Each row was made from one walk, in order. Every step used is in the known rows, and no mark comes twice. Write each row's walk.
Known rows:
kelis fedos renev geti: [-1.52 -1.65  3.05  2.27  0.49 -4.23  2.92 -1.41 -0.28  0.49  5.19 -2.51
  2.42  4.46 -2.84  1.26  0.19 -0.92  2.13 -0.10 -3.45 -2.20 -0.57 -0.80
  0.14  1.82  0.22  0.84]
kelis fedos: [-1.29 -0.66  2.93 -1.13  2.46  1.51  1.00 -1.70 -0.15  0.79 -1.32 -4.02
  1.35  2.60 -1.94  0.79  2.61  0.62  0.92 -0.02 -0.97 -1.79  0.33 -1.72
  0.59  2.12 -2.06 -0.89]
geti renev fedos: [ 1.64 -0.05  0.90 -2.21  0.84 -0.25 -2.36 -2.37 -2.25  0.39 -1.88 -7.48
  3.20  0.80 -2.36  0.59 -0.06 -0.77 -0.90  0.15  1.19 -0.91  1.26  0.05
  0.00  1.18 -3.20  0.03]
fedos renev geti: [-1.63  0.39  1.10  2.76  0.59 -3.62  2.90 -0.27 -1.19  0.32  4.50 -0.05
  0.10  1.89 -1.93  1.10 -2.04 -0.40  1.88 -0.97 -3.06 -1.90 -1.67  0.91
 -1.72 -0.33  1.31  1.41]
nutot todu motad: [ 0.99 -0.01 -1.70  0.82  1.66  1.94 -0.73 -2.13  1.19  1.99 -5.32 -2.20
 -1.51  0.20  2.94 -0.57 -1.28  0.37 -0.83 -0.24 -3.06  0.22 -0.43  2.84
 -0.08 -0.48 -2.16 -1.57]
geti renev fedos kelis: [ 2.42  1.03  4.37 -3.80  0.77 -1.94 -2.14 -3.42 -2.48 -0.49 -0.17 -8.28
  2.37  1.79 -0.89  1.22  1.16  0.37  1.39 -0.71 -1.76  0.73  1.77 -1.08
  1.72  2.38 -2.97  0.54]
romus fedos renev geti: [-1.04 -1.00 -0.09  0.86 -0.20 -2.66  3.14 -0.60 -1.53  2.08  3.77 -2.70
  1.95  3.72 -2.28  1.77 -0.13 -0.87  0.82 -0.88  0.16 -1.16 -2.42  1.53
  2.42 -0.14 -0.07  1.48]
motad geti tetofa: [-2.25  1.85  1.15  4.71  2.03  0.36  0.78  1.66 -3.54  1.54  0.48  4.74
 -0.50  1.38 -3.73  0.77  1.43  0.10 -1.46  1.12 -0.49 -3.05 -2.21  2.31
 -1.40 -0.91  3.17  0.46]
nutot todu: [-0.83  0.96 -0.82  0.61  1.50  2.38 -0.12 -2.57 -1.37 -0.33 -2.86 -3.38
 -0.48  1.20  1.42 -0.87  0.96  0.33 -1.77 -1.55 -0.59  0.10 -0.06  0.65
 -2.30 -1.97 -2.11 -1.84]
romus geti: [-2.69 -0.78  0.68  1.45  0.94 -0.02  3.68  0.56 -1.41 -0.08  1.14  0.82
  0.66  0.83 -1.42  1.79 -0.45 -0.38  2.44 -0.11  0.95 -1.86 -1.94  0.86
  0.15 -0.15  0.43  0.34]
renev fedos: [ 1.29 -0.71  1.27 -1.50  1.70  2.80 -0.22 -1.07 -1.98  1.19 -1.72 -7.41
  1.81  2.46 -1.60  0.30  2.33  0.23  0.53 -1.23 -0.24 -2.20 -0.83 -1.17
 -0.45  0.16 -1.33  0.22]
kelis fedos romus geti: [-3.85 -2.39  0.92 -0.69  1.55 -2.12  3.19 -2.14 -1.42  1.35  6.18  0.07
  3.43  4.31 -0.39  1.28  2.00 -3.13  3.78  1.42  0.22 -1.48  0.41 -0.38
  1.44  0.61 -1.75 -0.73]
renev fedos romus geti motad: [ 1.83 -2.69 -0.35 -2.20  0.79 -0.67  0.08 -0.72 -1.08  1.41  6.15 -3.53
  3.56  3.25 -0.01 -2.64 -0.34 -3.39  5.07  0.20  1.23  0.64  0.12  2.01
  1.43 -0.88 -0.89  0.04]
romus fedos kelis: [ 0.40  1.27  3.20 -3.91  1.60  1.44  1.33 -2.03 -1.70  1.54 -1.26 -5.04
 -0.19  2.78 -0.31  1.98  3.67  1.85  1.66 -1.41 -0.03  1.03 -1.05 -0.62
  4.52  1.33 -1.99  0.30]
tetofa geti: [-1.89  0.49  0.25  0.38  2.01  0.54  1.44  1.64 -1.71 -1.27 -1.77 -0.32
 -1.76  2.19 -1.14  1.79  0.01  0.64  0.89  1.11 -0.39 -3.82 -1.86 -0.52
 -0.89  0.83 -0.44 -0.20]
fedos kelis geti motad todu: [ 0.21  0.43  3.62 -1.27  2.81  0.00 -0.02  0.51  3.79 -0.60  2.14 -0.72
 -3.53  1.98  0.38 -4.49  1.48  1.57  2.90 -1.33 -2.96  5.56  0.38  0.46
 -2.37  0.13  0.08 -0.75]
kelis geti motad: [ 0.07 -0.43  1.74 -0.12  2.78  0.98 -0.82  1.17  2.46 -0.13 -0.40 -0.57
 -3.23  1.05 -1.82 -3.24 -0.62  0.90  2.78  0.61 -0.73  0.49 -0.92  0.80
 -1.65  1.00 -1.34 -0.52]
renev fedos romus: [-0.09 -0.26 -0.41 -3.01  2.23  1.26 -0.87 -2.50 -2.89  2.46  2.43 -5.55
  2.28  3.26  0.52 -0.37  2.60 -1.84  1.09 -0.57 -0.59 -1.27  0.28 -0.47
 -0.87 -1.11 -2.20 -0.31]
fedos romus geti kelis: [-2.59 -0.79  2.07 -2.14  0.97 -1.79  2.70 -2.78 -2.02  0.20  6.70  0.62
 -1.99  1.61 -0.21 -0.74 -0.38 -1.27  4.09  0.52  2.20  1.91  0.00  1.10
 -0.09 -0.14 -0.03  0.22]
renev geti: [-2.16 -0.70  1.36  2.37  0.87 -0.02  2.58  0.64 -1.74  0.45  1.63 -0.66
 -0.59  0.65 -1.84  0.12 -1.26 -0.33  1.74  0.18 -0.98 -1.39 -1.98  0.14
 -1.83 -1.09  1.39  0.54]
tetofa geti kelis fedos romus: [-1.77 -1.26  3.43 -3.69  2.03 -1.91  0.85 -2.83 -1.81 -1.07  5.11 -2.96
 -2.08  5.32 -0.67 -0.46  2.35 -0.65  2.95  2.70  0.42 -0.39  0.99 -1.95
  0.63  2.94 -2.13 -1.00]
fedos romus: [-2.31  1.64 -0.56 -1.96  2.91  0.51  0.32 -2.11 -1.88  1.97  1.85  0.01
 -0.52  0.88  0.83  0.05  0.92 -1.22  1.10 -0.06 -0.89 -0.61  0.45  0.63
 -1.64 -1.10 -1.88 -0.90]
nutot todu motad geti kelis fedos: [ 1.76 -4.37  3.67 -0.07  1.69 -0.48  0.21 -3.14  1.42  2.78 -0.98 -2.24
 -1.19  2.32 -0.41 -2.04  1.30  0.50  1.33  0.79 -2.39  1.13  0.76  2.42
 -1.54  1.97 -2.28  0.01]

Write each row's walk:
[-1.96  1.61  4.27 -1.31  2.04 -3.84 -0.65 -2.06 -0.14 -1.73  0.89 -1.38
 -2.28  1.52 -0.98  1.06  0.18  1.07  1.79  1.24 -2.23  0.87  0.79 -0.85
 -1.03  2.75 -3.31  0.06] -> fedos kelis geti renev
[-0.83 -1.07  4.56  0.40  0.52 -0.20  2.37 -1.11 -1.45 -0.60  3.10 -2.78
 -3.65  0.32 -2.45 -1.76 -1.35  0.96  2.62  0.18  0.54  1.38 -1.40 -0.18
 -1.65  0.31  1.97  0.94] -> renev geti kelis
[ 1.87  0.62  4.56 -2.98  1.58  1.31  0.10 -2.16 -2.15  0.33 -0.06 -8.39
  0.78  3.29 -0.28  0.76  3.50  1.51  2.61 -2.07 -3.02 -0.65 -0.29 -2.37
  0.90  1.25 -1.07  0.77] -> renev fedos kelis
[ 1.22 -2.42  2.15  1.19  0.49 -3.56  1.42 -0.24  3.29  0.85  6.46 -2.14
  2.72  3.47 -2.01 -3.67 -0.98 -1.37  1.88 -1.33 -2.96  3.69  1.07  1.80
 -1.07  0.21  1.53 -0.08] -> kelis fedos renev geti motad todu
[ 1.27 -1.07  2.03  1.35  0.90  0.23  0.66  1.43  0.35  0.47  2.06 -0.96
 -0.94 -0.42 -1.96 -3.21 -3.22 -0.23  3.55  0.24 -0.89  0.88 -1.04  1.88
 -0.77 -0.61  1.52  0.39] -> renev geti motad
[-0.55  0.39  3.33 -1.70  1.64  0.16  1.28 -0.07 -1.69 -2.40 -0.34 -2.29
 -4.88  1.90 -1.74 -0.05 -0.12  2.12  1.73  1.12  1.31 -0.88 -1.38 -0.87
 -0.65  2.19  0.13  0.11] -> tetofa geti kelis
[ 1.07 -1.67 -1.47  1.75  1.48 -2.77 -1.93 -1.49 -0.05  2.90 -3.74  2.22
  1.26 -1.36  0.34 -0.12 -3.07 -1.50 -1.46  1.37 -2.21 -0.22  1.34  5.68
 -3.38 -0.37 -3.64  0.03] -> nutot todu motad geti renev
[-2.15  3.26  0.68  6.04 -0.33 -3.78  2.12  0.30 -2.55 -0.50  4.75  2.16
 -0.70  3.10 -2.72  1.14 -1.55 -0.80 -1.08  0.64 -2.46 -1.89 -2.40  1.52
  1.80 -0.12  4.78  0.20] -> fedos renev geti tetofa
[-0.36 -0.82  0.29  0.00  2.86  1.41 -0.34  1.47  4.00  0.27  0.30 -0.07
 -2.72  1.02 -0.88 -5.08  0.38  0.35  0.71 -0.56 -0.46  3.95 -0.32  1.59
 -3.91 -1.11  0.12 -1.20] -> kelis geti motad todu
[ 1.85  0.36  3.36 -2.87  0.47 -3.46 -1.44 -1.25 -3.38 -2.46  0.24 -6.95
  1.56  3.74 -0.91  2.22  0.59  0.11  1.82  1.28 -1.26 -1.79  0.71 -1.60
  1.83  3.17 -2.63  0.65] -> tetofa geti renev fedos kelis
[ 0.75  0.80  4.90 -1.45  2.81 -0.65 -0.47  0.01  2.29 -0.93  1.36 -1.40
 -4.26  2.13 -0.41 -2.57  0.53  2.15  5.02 -0.10 -3.42  1.89 -0.38 -0.37
 -0.25  2.07 -1.21  0.00] -> fedos kelis geti motad
[ 0.33 -1.04  5.98 -3.20  1.93  1.26  0.74 -3.46  0.07 -0.26  0.16 -5.98
 -1.69  2.35 -2.66 -0.90  2.33  1.90  1.83  0.06  0.60  1.17  0.87 -2.01
  0.95  3.30 -1.51 -0.57] -> geti kelis fedos
[ 0.68 -1.51  0.32  0.67  2.34 -3.07 -1.00  0.53  0.45  3.71 -2.81  3.75
  0.73 -2.18 -2.21  1.42 -3.55 -0.95  0.92  2.34 -2.24 -1.71  0.48  5.15
 -2.13  1.64 -2.24  1.47] -> todu motad geti renev
[-2.15 -0.43  0.55  0.68  0.22 -3.10  1.33 -0.84 -1.64 -0.87  0.94  0.78
  2.14 -0.44 -2.12  2.20 -2.94 -1.54  1.14  1.34  2.23 -0.80  0.24  1.98
  0.63  0.93 -1.50  0.15] -> romus geti renev
[-2.31  2.70  2.73  0.99  1.14 -0.10  0.95 -0.45 -1.59  0.16  0.56 -1.43
 -2.91  5.73 -1.27  1.29  5.19  1.42 -0.64  1.40  0.23  0.24 -3.10 -0.91
  6.35  1.73  0.65 -0.66] -> romus fedos kelis geti tetofa
[-0.96 -3.15  0.09 -1.68  1.48 -1.59  1.36 -1.01  2.43  1.60  7.22  0.62
  3.57  3.49  0.29 -3.85  0.98 -3.65  3.35  0.21  0.75  4.44  2.02  2.27
  0.26 -0.98 -0.26 -1.67] -> kelis fedos romus geti motad todu
[-3.79  2.74  0.59  4.42  1.90  0.56  0.32  0.95 -0.71 -0.72 -0.27  1.94
 -3.69  3.02 -2.21 -0.07  1.92  0.52 -1.79  2.19 -0.28 -1.90 -2.61 -0.35
  0.76  0.52  1.95 -1.52] -> kelis geti tetofa
[ 0.14 -3.65  3.96 -2.86  3.10 -2.21  0.59 -2.52  0.90  4.76  3.89  1.25
 -1.12  2.46 -1.03 -1.26  1.17 -1.14  4.12  2.35 -2.78  0.51  1.15  2.34
 -1.12  2.73 -2.00  0.97] -> todu motad geti kelis fedos romus
[ 3.20 -3.66 -1.44  0.64  0.67 -1.89 -2.86 -2.01 -0.83  3.34 -2.87 -3.53
  3.93  0.99 -0.09 -0.55 -1.29 -2.39 -1.51  0.94 -1.90 -0.82  1.13  4.51
 -2.58 -0.24 -3.85  0.73] -> nutot todu motad geti renev fedos
[-0.45 -1.65  0.87 -0.84  1.46 -1.50 -1.91 -1.21 -0.87 -0.28 -0.43 -6.10
  1.35  2.62 -2.72  0.08  0.88 -0.99 -0.43  1.29  0.80 -1.77  0.11 -0.90
 -1.70  1.69 -3.87  0.13] -> kelis geti renev fedos
[-0.38  0.05  4.18  0.66  0.01 -3.80  2.72 -1.99 -1.12 -0.82  5.77 -2.02
 -2.93  1.79 -2.57 -0.76 -2.18  0.97  2.65 -0.83 -1.40  0.98 -1.15  0.65
 -1.39  1.10  1.66  1.61] -> fedos renev geti kelis
[-0.36 -0.72  4.39 -1.41  2.06  0.11  0.51 -1.21 -0.76 -0.34  1.36 -6.82
 -1.08  5.02 -0.73  0.20  4.48  1.22  3.09 -0.78 -3.36 -1.35 -1.39 -3.31
 -0.54  1.67 -1.60  0.84] -> renev fedos kelis geti
[-3.09 -1.95  0.71 -1.57  0.75 -5.32  0.88 -3.58 -1.67  0.54  5.99  0.13
  4.88  3.06 -1.20  1.60 -0.34 -4.40  2.36  2.72  1.52 -0.26  2.45  0.97
  2.13  1.77 -3.73 -1.01] -> kelis fedos romus geti renev
[-2.14  1.21  2.58  5.61 -0.40 -4.43  2.28 -0.87 -1.56 -0.42  5.89 -0.32
  1.68  5.58 -3.53  1.09  0.71 -1.40 -0.59  1.27 -2.90 -2.37 -1.33 -0.03
  3.79  1.82  3.53 -0.35] -> kelis fedos renev geti tetofa
[-0.82  0.40  2.71 -0.70  2.06 -2.10  1.17 -2.61  0.38  0.71  1.49 -3.45
  1.83  3.83 -2.12  1.82  1.79  0.45  0.90 -1.05 -2.93 -2.25  0.76 -0.98
  0.81  3.00 -1.99 -0.25] -> kelis fedos renev
[ 1.68 -1.05  4.83 -2.09  1.42 -3.27 -1.27 -1.56 -3.52  1.08  1.90 -4.21
  3.43  1.95 -2.74  1.40  1.69 -0.19  2.06 -0.38 -2.17 -0.98  1.30  0.49
 -2.32  1.46 -2.41  2.38] -> motad geti renev fedos kelis
[ 0.67  0.08 -0.55 -3.92  1.45 -1.81 -2.93 -3.81 -3.00  1.61  2.38 -5.75
  3.64  1.86 -0.41 -0.05  0.30 -2.94 -0.10  0.77  0.82 -0.06  2.37  0.84
 -0.54  0.10 -4.05 -0.61] -> geti renev fedos romus
[-0.92 -2.03  5.31 -0.89 -0.02 -4.39  3.86 -3.36  0.28 -1.19  6.40 -3.06
  0.45  4.56 -3.11  1.18  0.65  0.39  3.89 -0.59  0.17  0.26  0.17 -0.63
  2.62  4.03 -0.44  0.82] -> romus geti kelis fedos renev
